What can hang from each mark:
j520: j2 j10
j530: j10
j10: j46 j118 j520
j34: j10
j799: j10
j2: j520 j716
j846: j799
j716: j846
j46: j10
j653: j846
j118: j10
j138: j46

Known rows, with every way that one mark hangs from another:
j34{j10}: [  2   8 -19  -4  17  -1  -7   4  -8  28 -11   6  -8 -11 -24  -1  10  30
   4  18 -13  16]
j46{j10{j520{j2{j716}}}}: [ 15  15 -27   5  10  -3  24  -3   5  14   2  26 -37 -11 -25 -18   5   4
 -11  43 -18  26]
j530{j10{j118}}: [  6   1 -41  -7  18  12   9 -22  14  43  13  13   2 -19 -27 -12   3  -3
   8  16 -10  15]
j46{j10{j118 j520}}: [ 12  20 -29  -2  19   5   8 -14  26  32   0  16 -19 -14 -19 -16  -2  18
  -1  29 -12   4]
j716{j846{j799{j10{j46 j118 j520}}}}: [ -2  20 -18 -10  16  14  -6 -15  30  50 -14  28 -26 -18 -27 -21   8  76
  -5  32  -2  -5]
j530{j10{j46 j520}}: [ -4   7 -41   6  14  17  -5  -3  30  57  18   7 -12  -2 -29 -19  30  20
  -4  36  -9   8]
j34{j10{j118 j520{j2}}}: [ -1  48 -28  -8  21 -10  17   0  17  41 -14  17 -36  -5 -36 -20  38  43
  -6  30 -19  14]
j653{j846}: [ 11   7 -26 -11  14   5   3  -2  18  48  -1  13  -3 -12 -32   9 -23  15
   2  16 -16  12]
j530{j10}: [  3 -10 -43   2  12  13   2 -10   6  33  14   6   6 -22 -29  -8  -2  -8
   3  20 -14  22]
j716{j846{j799{j10}}}: [  2 -10 -21  -6   7  11  -9  -9  -1  15 -14  20  -3 -39 -28  -8 -27  42
  -5  17 -11  17]
j846{j799{j10{j46 j118}}}: [  4  14  -9 -18  22  11  -6 -22   2  36 -17  14 -23 -21 -20 -19  -2  61
  10  35   7  -1]
j2{j520{j10} j716{j846{j799}}}: [  5  -4  -8   8  -4  11  15  -9 -22  12 -10  40 -13 -18 -21  14  18  18
 -14  21 -30  19]
j138{j46{j10{j118 j520{j2}}}}: [ 21  28 -40 -10  22  -6  31  -4  28  14  12  27 -37  -2 -33 -30   6  24
 -12  42  -8   1]
j10{j46 j118 j520{j2}}: [ -4  48 -39 -15  25   1  23  -9  28  57   2  29 -37   9 -31 -20  26  44
  -7  42 -13   1]
j716{j846}: [  1  -4 -41  -7  13   8   6  -3   7  33   6  31   7 -14 -28   7 -24  17
  -7   7 -19  14]
j10{j118 j520{j2}}: [ -1  43 -41 -10  22   0  29 -11  24  40  -3  23 -29  -6 -33 -18  11  27
 -10  28 -24  11]
j2{j520{j10{j46}} j716{j846{j799}}}: [  1   0  -8   2  -1  14  10  -6 -17  28  -5  45 -19  -3 -18   9  33  35
 -11  36 -18   8]
j846{j799}: [ 13   0 -20 -14  12   9  -8 -10   1  10 -17   5  -9 -25 -20   2 -17  31
   3  33 -15  18]
j716{j846{j799{j10{j520}}}}: [ -2   4 -21   2   6  14  -8  -4  18  24 -16  16 -13 -34 -31 -14 -11  52
 -14  19 -16  13]
j799{j10{j520}}: [ -8  17 -24  11  19  14   6  -7   9  36  -7   6 -16 -25 -29 -20  -5  32
  -9   9 -19   8]
j138{j46{j10{j118 j520{j2{j716}}}}}: [ 33  22 -24  -9  20  -2  40  -7  16  13  12  38 -49   2 -28 -27  11  17
 -11  41  -4   5]
j118{j10}: [ -4 -17 -36  -8  17  16  -2 -16  13  32  11  14 -13 -22 -19   0 -19  -6
   9  13 -28  19]
j520{j2 j10{j118}}: [ -3  30 -41 -12  17  -9  23 -13   5  28   1  34 -37  -4 -34 -17  30  13
  -1  27 -27  18]
j10{j46 j520{j2}}: [ -8  36 -41  -5  19   2  15   2  21  46   3  22 -32   6 -33 -17  21  40
 -13  45 -17   7]
j799{j10}: [ -5   3 -24   3  20  11   5 -13 -10  27  -3   9  -5 -29 -26 -12 -21  21
   0   6 -14  13]
j530{j10{j46 j118 j520{j2{j716}}}}: [  7  26 -36  -5  16   9  29 -14  23  59  17  34 -39   6 -33 -27  47  17
  -3  46  -5  13]

Rows:
[ -6  14 -12  10  12  12  23  -8 -26  41   4  37 -21   7 -15   4  39  14
  -7  25 -21   3]  j2{j520{j10{j46}} j716}
[  0  20 -40  -3  20  16   4 -15  37  68  15  14 -16  -1 -29 -23  36  26
   2  33  -5  -1]  j530{j10{j46 j118 j520}}
[-15  13 -45  -8  17   9   7  -6  33  49  15  22 -41  -2 -29 -20  19  19
  -3  42 -28  14]  j118{j10{j46 j520{j2}}}
[  7   5  -5 -16  11   9 -16  -5  14  45 -15   6 -19 -23 -30  -9 -11  57
   7  39   2   4]  j653{j846{j799{j10{j46}}}}
[  8  33 -39  -7  18  -8  24 -11  24  24   1  22 -30 -13 -28 -26   5  15
  -7  42 -18  14]  j46{j10{j118 j520{j2}}}
[ 10  16 -23 -13   4   5  12   2  19  32  -8  43 -41   1 -29  -7  20  54
 -16  55 -13  16]  j10{j46 j520{j2{j716{j846{j799}}}}}
[ -4  27 -18   0  19   2 -12  10  16  54  -7   7 -26   8 -24 -11  41  58
  -2  36  -9   0]  j34{j10{j46 j520}}
[  4  28 -26 -15  18  -3  27 -12  -1  43   5  50 -56  14 -27 -17  50  23
   2  39 -13  10]  j520{j2{j716} j10{j46 j118}}
[ -6  28 -18   3  19   7  26  -3  -1  44  -1  30 -45  -5 -33 -27  21  40
 -11  35  -9  11]  j799{j10{j46 j520{j2{j716}}}}
[ -1  34 -29 -10  27  11   8 -11  31  64   1  22 -25   7 -21 -13  20  47
  -1  29  -8  -9]  j10{j46 j118 j520}
[ -7  -1 -41  -7   9  12  18  -4  30  54  20  51 -46   2 -29  -9  18  17
  -9  36 -26  19]  j118{j10{j46 j520{j2{j716{j846}}}}}
[ 11   1  -7 -11   9   8 -10  -8   8  29 -20   1 -12 -36 -33  -6 -27  40
   5  24  -8  15]  j653{j846{j799{j10}}}
[ 18  24 -23 -17   7   5  25 -12  21  26 -15  44 -39 -12 -30  -8  10  42
 -12  37 -19  19]  j10{j118 j520{j2{j716{j846{j799}}}}}
[-13  30 -33   6  19   4  21  -4   5  29  -5  13 -27 -22 -38 -28   1  30
 -14  20 -23  18]  j799{j10{j520{j2}}}
[ 19  27 -24  -5  15  -3  33 -13  12  23   0  34 -42  -9 -23 -21  11   9
  -7  41 -14  18]  j46{j10{j118 j520{j2{j716}}}}
[ 16  18 -34  -6  10  -3  33  -9  20  29   7  51 -34  -9 -28 -15   4  13
 -11  35 -16  20]  j46{j10{j118 j520{j2{j716{j846}}}}}
[ -1  39 -17  -9  25   1  -5   0  23  63 -10  14 -32  10 -24 -15  47  63
   4  32  -5  -6]  j34{j10{j46 j118 j520}}
[  8  24 -27 -10  15  -4  32 -15  -4  27   0  44 -49   1 -30 -12  35   7
   1  26 -23  20]  j520{j2{j716} j10{j118}}
[  7  30  -3 -15  16  11  -7 -13  39  65 -20   8 -36 -15 -31 -20  11  73
   3  40   1  -7]  j653{j846{j799{j10{j46 j118 j520}}}}
[  1  21 -35 -16  13  -3  27  -7   7  50  12  67 -47  14 -31 -11  44  28
  -4  33 -14  11]  j520{j2{j716{j846}} j10{j46 j118}}
[  4  13 -28  -2   9  -3  24  -4 -13  17   2  38 -44  -1 -32  -8  30   1
  -5  29 -28  29]  j520{j2{j716} j10}
[  6  40 -14 -16  13  -2  14 -12  33  40 -23  11 -40 -28 -45 -26   2  53
  -5  37 -13  13]  j653{j846{j799{j10{j118 j520{j2}}}}}
[  8  -4 -17  -9   3   5  17  -9 -15   7 -13  38 -26 -33 -33 -12 -16  33
 -10  28 -14  31]  j520{j2{j716{j846{j799{j10}}}}}
[  4  32 -34 -14  16   4  33  -8  25  61   7  57 -40  13 -30 -12  24  43
 -12  33 -12   4]  j10{j46 j118 j520{j2{j716{j846}}}}
[ -5   8 -31  -5  16  12  17  -8  23  49  13  34 -54   2 -26 -14  24  13
  -2  41 -23  18]  j118{j10{j46 j520{j2{j716}}}}
[ 13  13  -4 -18  14   8  -2 -20  16  41 -23   7 -18 -34 -30  -9 -21  44
   9  21  -3   8]  j653{j846{j799{j10{j118}}}}
[ -1   4 -33  -1  11  13  23 -11  19  32   9  28 -46 -11 -28 -11   9  -4
  -6  27 -34  28]  j118{j10{j520{j2{j716}}}}
